Every row comes from one small tree of marks. The marks that hang from a mark follow it in brackets, in the order of their numbers. Every link used is in the known rows. Which tree was each row made from?
Known rows
J_902(J_46(J_928)): [-25.8  32.9 -34.6   4.6   1.5  12.3   6.4  -2.9  20.1   8.5  26.0  44.6
   1.5  -0.2  -7.3 -15.9 -28.5  14.3  18.1  69.2   7.0  11.8]
J_46(J_406 J_447): [-23.0  -1.8   1.5  -3.3  -1.9  12.1 -18.7   7.3 -22.4   7.3  20.1 -20.9
  15.4  -1.1 -17.0 -25.9  32.5   1.0   2.5  10.6  34.4   7.4]
J_928(J_147): [ -6.7 -16.7 -22.0 -22.1 -12.4   7.4   0.1  14.2   8.5   5.7   3.1  25.6
  31.1   6.5  28.9 -15.0 -33.0   7.0  12.9  27.6 -32.6   8.3]
J_902(J_46(J_123 J_406 J_447 J_928)): [-16.5  47.0  -3.1   4.9 -12.9  16.9 -13.1  -6.8  -9.1  24.2  51.2   1.9
   2.1 -16.6 -26.1 -22.3   0.4  -8.3   5.3  46.6  11.5  27.7]
J_309(J_123(J_46) J_447): [ 19.9 -13.1  28.1  35.6  14.4  11.4  18.9  53.1   4.0 -10.0  26.7 -61.4
 -23.0   0.4 -20.7 -16.2 -12.7  30.4 -27.0  22.4  -5.5 -28.5]
J_46(J_406 J_928): [-11.0  -0.9 -10.9  12.3  -0.3  37.7 -24.9  10.5  23.3  14.6  39.4  33.2
   2.7  -2.8 -24.7 -25.6   9.8   8.9  20.7  80.9  34.0  -2.0]
J_123(J_46(J_447 J_928(J_147))): [ -4.5  -9.5  -4.1  -6.3 -18.7  -1.9  11.5  10.2 -11.5  11.3  31.5  15.1
 -10.0  -8.3  -5.7 -15.7 -30.0  -2.6  14.8  43.9  -1.1 -47.2]
J_46(J_123 J_406 J_928(J_147)): [ 19.4   0.2   6.7  -3.7 -21.3  39.7 -32.2  13.8  19.6  32.2  55.9  24.6
  17.1 -15.6  -7.4 -21.2 -14.6 -10.6  19.2  70.3 -22.5  18.6]
J_902(J_46(J_928(J_147))): [-29.9  27.1 -45.3  -9.3 -10.4  17.5  10.4  -1.2  22.3  11.4  25.3  51.3
  11.1  -4.8   7.1 -17.1 -43.5   6.4  15.9  69.6 -18.2   9.3]
J_123(J_46(J_928)): [ 12.1 -10.3   0.8  10.6   1.8   7.0   6.4  13.0  20.6   7.2  30.5  31.1
 -21.3   2.4  -9.4 -11.1 -22.3  12.8  27.1  63.5  15.2 -47.0]
J_309(J_123(J_46(J_406)) J_447): [ 14.5 -13.7  30.0  40.1  17.0  31.4  11.1  55.2  14.0  -8.1  32.8 -63.3
 -25.7  -4.1 -24.1 -23.8   9.6  26.0 -28.9  27.3   3.4 -30.9]
J_309(J_123(J_46(J_406 J_902)) J_447): [ -3.5 -10.0  27.4  40.3  18.4  51.9  10.2  58.1   3.7  -6.1  45.0 -59.3
 -28.2  -7.6 -25.4 -24.9  24.2  18.2 -26.1  22.3  21.5 -26.2]
J_406(J_147): [ 10.1 -32.6  29.9   9.3  -5.6 -16.3  -7.4  -0.2  13.0  -2.8   2.5   9.9
  -0.9  22.5   6.7  -8.7 -25.3  13.7   8.3  27.5 -12.2   7.4]
J_123(J_46(J_406 J_447)): [ -3.8  -7.4  15.2   4.5   1.9   9.0   1.6  10.0  -6.2   4.3  22.8 -13.1
 -13.0  -1.5  -9.2 -20.4  24.0   1.6   9.2  12.4  29.3 -43.4]
J_46(J_123): [ 35.0   1.5  24.8  -0.8   1.0  -6.9 -17.2  14.4  -3.0  15.0  21.9  -5.8
  17.3   6.5   2.4  -7.2 -16.1  11.3  17.5  13.8 -14.7  30.6]
J_309(J_123(J_46(J_902)) J_447): [  1.0 -10.2  25.5  34.1  14.6  32.0  17.2  57.1  -5.0  -7.5  39.9 -55.7
 -25.3  -4.3 -22.0 -19.2   1.1  22.1 -26.5  17.9   9.5 -23.9]
J_46(J_406 J_447 J_928): [-27.5   6.5  -4.4   6.6 -10.5  20.2 -24.6   5.2 -18.3  17.7  44.3   2.6
   5.1 -11.7 -41.0 -30.2  19.5  -1.9   8.2  59.4  44.4  -1.7]
J_309(J_123(J_46(J_447))): [ 12.5  -7.2  26.2  30.3   6.9  -3.0  12.3  30.6 -23.6  -4.8  20.0 -44.0
 -15.7   2.2 -10.0 -26.0  -4.3  23.8  11.5  13.5  -2.8 -30.6]
J_406(J_147(J_447 J_928)): [  5.5 -40.1  38.5  -1.4 -39.0 -10.0 -17.9  49.6  38.0   1.8  16.1   0.4
 -18.1  25.0 -26.3 -18.3 -31.4  16.3  20.6   3.0   0.4  -5.7]
J_123(J_46(J_406 J_902 J_928(J_147))): [-21.3  -9.1  -9.3   1.7  -6.8  61.4  -2.0  19.5  21.2  17.3  53.9  42.2
 -16.9 -11.8   1.6 -24.1   9.5 -11.4  26.1  63.5  23.0 -45.9]
J_46(J_447): [-17.0  -1.7  -0.4  -9.2  -4.2 -19.1  -7.8   6.1 -36.5   4.4   8.2 -16.2
  19.6   4.4 -11.3 -16.8  -1.9   8.7   4.3   3.2  18.3  10.1]
J_928(J_147(J_447)): [ -4.7  -4.9 -18.3 -28.4 -13.0  10.9  -2.7  40.6  34.1   4.0   4.8  11.9
  21.1   6.3  14.9 -20.1 -45.7   7.8  29.6  23.5 -32.5   5.1]
J_123(J_46(J_406(J_147) J_902 J_928)): [-11.8 -20.3  23.8  21.3  -0.7  46.1  -5.5   9.2  23.1  11.9  52.9  31.4
 -38.7  -0.9 -11.5 -19.6  15.0  -6.6  21.5  63.7  37.2 -47.5]
J_123(J_46): [ 14.7 -15.8   7.6   4.8  10.9   1.0  11.5  15.4  15.1  -1.5  10.7  11.0
 -13.2   9.1   7.6  -8.9 -10.4  15.6  22.1  24.6   7.5 -40.9]

Which tree is each row?
[  6.1  28.8  24.3   7.6  -4.8  15.8 -11.3   9.1  43.3  11.5  28.1  -2.4
 -10.5   5.9  -3.5 -19.0 -12.5  -1.8  16.0  25.0 -18.0  29.6]  J_902(J_46(J_123 J_406(J_147(J_447))))
[-53.8   5.1  -0.5  -3.2  -0.1  40.9 -21.8  13.3 -38.5  11.5  39.7 -13.8
  11.3  -7.2 -15.8 -31.0  55.3 -10.2   4.1   3.1  61.8  12.6]  J_46(J_406 J_447 J_902)
[-28.7  -2.8  13.1   3.2   4.7  34.0  -1.7  14.5 -19.8   8.2  39.5  -7.8
 -17.3  -4.9  -8.8 -24.0  43.9  -9.4  12.4   5.9  51.5 -37.6]  J_123(J_46(J_406 J_447 J_902))
[ -7.8 -25.5  31.0  15.6   6.4  39.1  -0.4  12.6  19.6   3.7  33.3  12.5
 -29.2   9.2   4.6 -18.5  25.4  -4.8  17.3  26.6  28.5 -40.3]  J_123(J_46(J_406(J_147) J_902))
[-16.1  42.4 -15.5 -13.1 -26.6  -2.4   0.5  -5.2 -17.2  25.1  40.7  14.5
  13.2 -16.3  -5.7 -14.3 -41.7  -9.9   5.5  41.7 -27.1  30.2]  J_902(J_46(J_123 J_447 J_928(J_147)))
[-11.5 -38.0  32.3  14.3 -16.1  42.5  -6.3  27.7  19.1   7.0  42.8  16.2
 -35.7   8.9  -7.0 -19.2  30.1  -3.1  14.4  11.8  36.0 -47.9]  J_123(J_46(J_406(J_147(J_928)) J_902))
[ -7.4  -3.6  25.5  28.1   9.9  17.1   9.9  33.0 -33.7  -3.5  33.1 -39.5
 -18.5  -2.3 -10.1 -28.6  11.2  15.5  12.5   9.0  13.8 -27.1]  J_309(J_123(J_46(J_447 J_902)))
[ -8.1   1.0  20.3  32.8   3.4  21.7   6.5  31.9 -30.3   4.6  48.8 -25.1
 -26.3  -8.3 -24.3 -31.0   1.4  12.6  18.5  40.4  20.7 -32.3]  J_309(J_123(J_46(J_447 J_902 J_928)))
[  7.4  15.8  26.3   6.1 -18.0  12.1 -36.4   4.3 -26.2  32.1  61.5 -15.8
   6.5 -16.8 -41.9 -23.9  11.0  -9.9   9.8  46.5  23.6  20.7]  J_46(J_123 J_406 J_447 J_928)
[-39.7   4.4 -15.2  11.2   4.5  69.1 -27.3  16.0   8.1  19.6  59.4  38.3
  -1.8  -8.7 -24.6 -28.9  32.8  -2.8  23.2  75.6  61.4   3.8]  J_46(J_406 J_902 J_928)
[  9.7   8.4  33.9  -1.4  -9.9   5.1 -29.2   9.2 -30.9  20.4  37.6 -38.5
  16.6  -6.3 -19.9 -20.2  26.5  -8.9   2.5  -2.3  11.4  28.6]  J_46(J_123 J_406 J_447)
[  4.5  -3.5  15.8  37.3  10.7  32.6   4.9  35.8  -3.1   2.2  46.2  -7.1
 -26.9  -2.8 -15.3 -27.5  -4.1  19.3  24.9  53.9  13.8 -32.6]  J_309(J_123(J_46(J_902 J_928)))
[  2.9 -11.8  53.4  13.3  -5.6  42.8 -34.5  11.5   2.4  19.7  50.8  -5.2
  -4.7   3.6  -1.0 -19.6  30.0 -15.1  11.8  14.1  13.3  31.4]  J_46(J_123 J_406(J_147) J_902)
[-12.0  46.6  -5.9  -0.8 -14.4  -6.9  -4.1  -6.9 -20.3  22.0  42.5   5.3
   4.4 -11.5 -20.7 -15.2 -28.8  -3.5   8.8  41.6  -0.1  29.1]  J_902(J_46(J_123 J_447 J_928))
[-16.4  23.1  18.4  -2.1 -19.2  13.6 -29.2  11.5 -55.9  31.9  69.8  -4.8
   4.6 -17.4 -36.4 -17.4  -0.1 -15.8  14.6  32.4  32.0  30.5]  J_46(J_123 J_447 J_902 J_928)
[-12.4  -4.7  -2.8   8.1   4.2  31.7   4.5  18.0   6.5  10.3  46.0  35.9
 -24.9  -4.0  -8.8 -14.5  -3.8   3.9  29.6  59.5  37.2 -41.0]  J_123(J_46(J_902 J_928))
[-49.4 -14.7  28.2   5.6  -9.7  29.9 -23.3   3.7 -31.8   8.8  37.6 -15.9
  -1.7  -0.3 -14.4 -27.0  44.3 -15.8  -1.5   5.0  46.9   9.9]  J_46(J_406(J_147) J_447 J_902)
[-14.7  42.0   1.7  -1.2  -5.0   9.1  -8.2  -4.0 -11.9  16.7  33.6 -13.9
  10.6  -8.7  -8.2 -19.7  13.0  -6.2   0.9   8.3   2.9  33.8]  J_902(J_46(J_123 J_406 J_447))
[ 14.0  -3.8  56.1  14.4 -27.4   1.3 -38.0  -3.5 -18.5  28.1  59.1 -17.3
  -7.5  -7.6 -39.4 -20.2  -1.1 -14.7   1.5  48.5   7.9  18.1]  J_46(J_123 J_406(J_147) J_447 J_928)
[ -3.6   7.5  23.6   4.1   4.6  54.5 -33.8  19.2  -3.9  23.2  53.5  -2.4
  10.5  -5.3  -3.8 -21.1  40.4  -9.8  17.2  13.7  27.2  35.3]  J_46(J_123 J_406 J_902)
[ 10.5  -6.8  -5.9  -6.7 -10.0  12.5   8.4  29.7  40.6   9.4  30.5  30.0
 -18.4  -2.0  -2.0 -16.3 -46.3   5.4  35.7  61.8  -9.5 -49.1]  J_123(J_46(J_928(J_147(J_447))))
[ -0.9  35.5  -1.0   3.7   4.3  24.6  -7.0   1.1  21.4  15.2  30.9   7.3
   6.7  -0.3   2.9 -17.0   4.9   3.8  12.0  27.6  -4.4  32.4]  J_902(J_46(J_123 J_406))
[ -1.6  43.5 -17.5 -11.0 -16.8  13.3  -1.3  16.2  33.3  21.7  39.9  28.1
   3.8  -7.8  -1.4 -15.8 -56.1  -2.0  26.2  59.1 -35.5  27.9]  J_902(J_46(J_123 J_928(J_147(J_447))))
[ 11.3  -2.5  22.6  34.8   3.0   1.9   8.0  28.3 -20.3   0.3  36.5 -29.5
 -21.9  -4.5 -25.5 -27.6 -14.7  21.1  15.8  43.1   3.3 -37.1]  J_309(J_123(J_46(J_447 J_928)))
[-23.0  21.9  22.8   5.2 -16.5  44.9 -40.0  10.9 -41.7  34.9  81.6  -8.8
   0.7 -24.9 -42.4 -26.9  33.9 -24.3  12.3  40.3  49.2  28.9]  J_46(J_123 J_406 J_447 J_902 J_928)
[ 18.9 -12.9  10.5  28.6  -0.2  17.1  12.2  33.0   8.8   1.9  32.2  -3.8
 -15.4  -3.6  -3.6 -26.1 -30.2  22.8  21.0  58.9 -23.0 -38.5]  J_309(J_123(J_46(J_928(J_147))))
[-26.0   2.2   4.0   5.5  -5.5  15.9   4.2  11.6 -27.9  12.5  50.4  13.0
 -24.4  -8.5 -21.7 -18.7   2.1  -5.1  20.9  40.3  46.5 -40.3]  J_123(J_46(J_447 J_902 J_928))
[-55.5   4.3 -25.2 -19.6 -26.6  26.9 -11.3  11.8 -44.9  22.9  52.4  25.0
  15.7 -16.6 -13.6 -25.9 -12.0 -16.2   9.4  46.8  23.3   9.2]  J_46(J_447 J_902 J_928(J_147))
[  4.7  -7.4  20.0  33.3  17.2  28.5   9.8  36.7  -7.3  -4.6  30.3 -21.0
 -20.1   3.9  -0.9 -25.2   5.0  21.8  21.3  22.9   6.8 -29.2]  J_309(J_123(J_46(J_902)))
[ 33.3 -19.4  56.9  12.8  -7.8  10.7 -30.5   5.6  19.2  16.0  31.4 -12.4
   1.6   9.8  -0.8 -13.1   6.6  -1.3   8.6  20.9 -14.2  25.4]  J_46(J_123 J_406(J_147))
[-31.5   2.5   4.2  10.8  -2.8  41.4  -5.6  12.5 -15.0  15.7  58.0  10.4
 -24.9 -13.0 -26.0 -24.5  30.6 -11.8  17.0  46.1  59.5 -44.7]  J_123(J_46(J_406 J_447 J_902 J_928))
[-39.2  24.3  -4.8  11.6 -13.9  11.3  -3.8 -15.1   1.5  12.2  37.4  17.2
  -9.0  -4.2 -21.6 -25.5  -3.2  -4.4   1.0  58.1  17.7   7.3]  J_902(J_46(J_406(J_147) J_447 J_928))
[ 15.7 -13.2  13.1  30.1  -2.0  21.2  18.5  52.8  10.1  -2.0  40.6 -40.4
 -23.3  -9.7 -23.4 -19.1 -33.3  22.6 -25.6  52.5 -20.3 -34.4]  J_309(J_123(J_46(J_928(J_147))) J_447)
